Each row was made from one small tree. The marks that hang from a mark follow it in brackets, in the order of their numbers. Every link used is in the known rows. Write each row's tree.
In the rows, 128 means zero.
Known rows
z_755{z_278 z_737{z_546{z_167 z_946}}}: [153 174 144 125 130 176 111  74 139 113 103  74 158  99 165 124 102 180
  73 108 133 210 135 112 114  83 170  68]
z_167{z_546{z_946}}: [143 162 133 147 138 163  96  87 129 137  95 115 130 121 160 100 123 129
 106 137 165 164 118 115 101 111 136 134]
z_737{z_546{z_750 z_946} z_755{z_278}}: [155 156 148 127 140 159  95  79 101 146  75 108 161  79 152 109  95 210
  84 131 161 170 160  84 121  94 124 108]
z_946{z_546{z_737 z_750}}: [195 133 152 162 179 142  74 122  96 137  79 110 136  91 170  90 119 168
 151 160 149 156 140  92 145 150 132 144]
z_7{z_167}: [137 133 117 169 109 148 155 133 126 109 109 112 133 102 153 141 111 141
 129 146 121 142 116  76 101 113 119 116]
z_546{z_167{z_7} z_737 z_750}: [177 163 130 170 170 141  83  91 139 126  72  99 139  79 161  59 137 123
 119 133 152 182 130 122 156 107 154 157]
z_278{z_755{z_737{z_546{z_167}}}}: [142 157 112 161 120 125 149 109 139  95 115  88 170 123 165 110 145 174
  80 110 135 207 121 103  92 140 161 100]
z_849{z_750}: [127 131 123 172 138 115 159 147 119 120 128 106 125 117 155 127 121 114
 138 143 108 146 111  98 113 119 107 137]
z_239{z_537{z_869}}: [152 139 140 144 149 146 154 118 120 142 110 142 110 104 145  97  95 158
 109 165 131 146 108 108 103 133 106 134]
z_167{z_7 z_546{z_737 z_750 z_946}}: [190 188 146 144 178 167  45  65 128 147  67  98 122  87 166  52 113 125
 105 141 185 170 107 142 135 111 144 167]
z_946{z_546{z_167 z_737 z_750}}: [184 141 130 176 176 149  71 103 109 133  70  96 154  93 177  76 148 163
 151 142 146 182 151  96 153 137 155 139]
z_946{z_546{z_167 z_737}}: [176 139 145 168 156 143  99 118 116 125  82 107 153 105 174  99 146 155
 146 137 132 177 147  90 136 143 155 120]
z_167{z_7 z_546{z_737{z_755} z_750}}: [170 152 142 158 174 128 104  84 125 153  74 109 125 108 164  62 126 131
 110 140 191 148 123 104 113 124 112 184]
z_737{z_546{z_167 z_750 z_946} z_755}: [136 167 114 163 124 157  95  74 118 136  63 113 197  93 165  94 145 192
  96  84 157 202 188  93 132  99 148 111]
z_946{z_546{z_737{z_755{z_278}} z_750}}: [180 120 167 138 184 142  95 103  85 149  73 106 135  94 165 101 102 197
 126 179 164 149 152  64 128 134 120 148]
z_537{z_239 z_869}: [156 147 149 161 141 152 113 101 138 160 118 127 113  93 160  71 116 156
 100 139 141 146 171 112 121 157 109 123]
z_946{z_546{z_167{z_7} z_737 z_750}}: [200 167 141 166 184 137  73 113 118 133  71  85 141  84 179  65 139 149
 139 131 133 181 137 111 158 124 162 153]
z_849{z_648 z_750}: [130 136 112 186 161 109 156 142  87 120 129  94 127 141 165 124 128 120
 153 138  79 144 105 107 104 136  98 151]
z_755{z_278{z_239} z_737}: [132 118 156 122 159 143 138 100 151 111 123  74 105 137 166 124 111 147
  97 167 167 164 104 113  93  98 135 131]
z_7{z_167{z_546{z_750}}}: [147 136  98 176 130 157 127 103 119 124  93  85 122 112 157  94 126 138
 139 155 155 145 103  88  94 100 115 156]
z_546{z_167{z_7} z_737 z_750 z_946}: [178 185 133 160 167 171  50  64 140 129  58 102 154  68 172  57 129 130
 102 118 161 200 142 141 167  93 174 146]
z_239{z_537}: [133 127 136 141 141 144 163 124 128 120 107 140 124 105 142 122 103 134
 112 161 132 151  95 100  96 111 125 125]
z_7{z_167{z_546}}: [138 141 110 166 115 153 152 118 126 117 108  98 120 123 157 121 120 134
 131 147 146 138  96  83  76 109 115 134]
z_7{z_167{z_546{z_737}}}: [161 138 127 167 137 161 130 102 118 120 101 103 126 109 158 103 117 132
 130 157 167 143  99  88  89 127 116 138]
z_537{z_869}: [152 142 139 163 134 132 126 128 121 147 109 133 112 107 157  94 112 158
 116 151 127 146 142 104 123 151 105 133]
z_546{z_167 z_737 z_750 z_946}: [156 160 126 169 161 182  53  59 129 126  60 109 166  76 166  66 135 142
 114 131 175 201 160 125 160 107 165 134]
z_737{z_546{z_167 z_750} z_755}: [134 141 115 174 123 126 129  99 120 134  79 110 181 101 158  94 156 186
 113  98 146 183 178  76 125 112 132 121]
z_869{z_537{z_239}}: [145 117 155 162 120 145 101  78 162 143 119 120 123 103 171 109 109 134
  82 122 145 151 140 113 112 126 116 113]
z_755{z_278 z_737}: [140 128 153 132 148 145 148 112 145 116 124  92 105 121 150 139  83 145
  98 167 132 162 106  97 105 106 129 111]

Write each row's tree
[171 181 124 159 143 128 120 105 155 118 100  72 144 103 171  86 127 154
 102  90 122 205 129 119 134  91 160 114]
z_755{z_737{z_546{z_167{z_7} z_750}}}
[126 115 158 110 170 146 169  95 116 146 107 116 111 123 149  92 102 190
  85 179 180 141 119  99  82 115  95 159]
z_737{z_755{z_278{z_239{z_537{z_869}}}}}
[143 121 139 158 165 157 113  67 121 134  70 102 151  90 151  80 129 165
 106 156 185 178 162  82 134 105 132 149]
z_546{z_167 z_737{z_755{z_278}} z_750}
[137 125 124 185 155 143 107  77 129 134  63 118 168  98 160  77 151 150
 122 129 182 181 171  89 139 125 135 153]
z_546{z_167 z_737{z_755} z_750}
[147 177 127 151 112 159  99  93 127 122  86 112 180  89 161 106 140 171
  98  90 131 201 156 112 123 106 163  82]
z_737{z_546{z_167 z_946}}
[169 163 143 163 152 136 114 109 147 122  88 111 138  89 164  81 135 116
 111 126 135 181 126 118 139 115 153 137]
z_546{z_167{z_7} z_737}
[149 123 162 135 161 146 133  83 112 146  93 113 119 116 148  96 110 152
  98 174 191 143 122  78  90 126 102 149]
z_167{z_546{z_737{z_755{z_278}}}}
[169 138 116 175 150 166 102  87 115 126  85  94 124  98 159  77 119 141
 138 162 179 147 104  93 105 119 117 157]
z_7{z_167{z_546{z_737 z_750}}}
[162 189 139 138 143 153  94  94 136 140  93 107 121 110 167  89 115 116
  96 126 152 162 101 131 106  99 139 146]
z_167{z_7 z_546{z_946}}
[173 163 116 161 151 193  69  60 111 127  73  94 139  87 167  78 108 144
 124 152 191 162 118 111 113 107 138 146]
z_7{z_167{z_546{z_737 z_750 z_946}}}
[140 147 124 172 152 174  72  53 127 135  50 120 182  84 169  77 138 157
 103 119 192 196 182 106 147 113 156 145]
z_546{z_167 z_737{z_755} z_750 z_946}
[115 108 155 127 151 130 150 105 129 129 104 105 131 130 154 120 128 165
  94 162 177 146 138  85  90 104 113 149]
z_737{z_755{z_278{z_239}}}
[165 152 152 151 159 122 131 102 130 147  90 121 126 116 160  84 123 123
 103 136 177 144 117  99  97 136 112 168]
z_167{z_7 z_546{z_737{z_755}}}
[167 190 130 144 158 157  72  81 131 144  80  94 120 101 168  66 115 124
 102 134 164 167 109 138 121  90 140 164]
z_167{z_7 z_546{z_750 z_946}}
[121 127 126 145 149 124 138 108 150  93 127  88 134 148 173 109 142 143
  85 156 175 176  96 121  77 143 144 151]
z_278{z_239 z_755{z_737}}
[129 125 135 174 138 137 134  94 134 130  78 131 170 108 158 101 150 143
 112 124 166 175 168  83 122 133 138 133]
z_546{z_167 z_737{z_755}}
[151 130 115 178 145 156 128  80 109 134  75 103 141 110 159  91 124 152
 128 152 194 144 131  75  95 124 106 166]
z_7{z_167{z_546{z_737{z_755} z_750}}}
[138 132 142 133 161 145 147 114 125 134 106 125 112 119 159  82 119 161
 108 164 159 149 107 125  99 131 110 152]
z_278{z_239{z_537{z_869}}}
[176 206 123 150 136 155  71  87 131 131  73  91 166  72 169  74 131 163
  95  85 129 204 146 130 149  82 168 115]
z_737{z_546{z_167{z_7} z_750 z_946}}
[170 187 145 152 150 167  76  79 147 125  73 111 155  78 171  82 124 123
  91 114 151 194 137 134 145 104 175 124]
z_546{z_167{z_7} z_737 z_946}
[151 123 136 167 167 139 105  79 115 151  75 118 136 118 158  73 134 143
 125 153 204 150 142  89 109 138 105 174]
z_167{z_546{z_737{z_755} z_750}}
[162 128 130 179 168 137  96  99 107 143  61 105 170 106 179  85 155 177
 144 131 162 177 177  74 142 141 146 149]
z_946{z_546{z_167 z_737{z_755} z_750}}
[153 148 139 158 160 167  69  52 114 153  58 117 151 105 164  70 123 149
 105 141 214 167 151 108 117 128 126 163]
z_167{z_546{z_737{z_755} z_750 z_946}}
[147 117 142 169 158 134 109  96 116 140  74 134 149  97 154  94 123 154
 121 153 182 153 160  86 133 141 114 154]
z_546{z_737{z_755} z_750}
[176 178 121 163 139 125 108 112 133 128  88  92 153  82 160  73 142 157
 113  97 121 187 137 114 137  93 150 123]
z_737{z_546{z_167{z_7} z_750}}
[135 139 141 144 122 131 159 103 119 130  95 106 164 103 146 120 130 194
  93 114 137 177 157  65 104 101 127  98]
z_737{z_546{z_167} z_755{z_278}}
[150 159 135 161 143 175  77  74 135 121  74 121 168  85 163  91 133 135
 107 128 162 197 152 122 142 119 168 115]
z_546{z_167 z_737 z_946}
[162 113 180 124 183 136 110 110 101 138  91  94 133 121 177 111 124 189
 121 173 180 147 144  76 104 141 123 148]
z_946{z_546{z_737{z_755{z_278{z_239}}}}}
[134 135 129 130 167 139 158  99 139 110 129 100 114 142 169  81 113 169
  74 173 179 174  79 135  70 155 127 159]
z_278{z_239{z_537{z_869}} z_755{z_737}}
[171 135 136 166 174 145  84  81 120 139  81 109 118 106 154  63 130 129
 133 160 189 157 115 112 121 133 115 167]
z_167{z_546{z_737 z_750}}
[158 149 130 142 147 151 121  88 136 118 104  66 138 103 158 100 112 183
 100 127 136 199 132 101 125  83 151 100]
z_755{z_278 z_737{z_546{z_167 z_750}}}
[168 164 128 157 160 130 107 105 133 142  92  93 102 115 161  69 129 117
 117 142 153 153  95 118 114 100 120 176]
z_167{z_7 z_546{z_750}}
[162 172 119 146 138 150  85  84 123 107  99  92 168  99 168  98 107 189
  71 125 158 200 123 121 110 133 156 107]
z_278{z_755{z_737{z_546{z_750 z_946}}}}
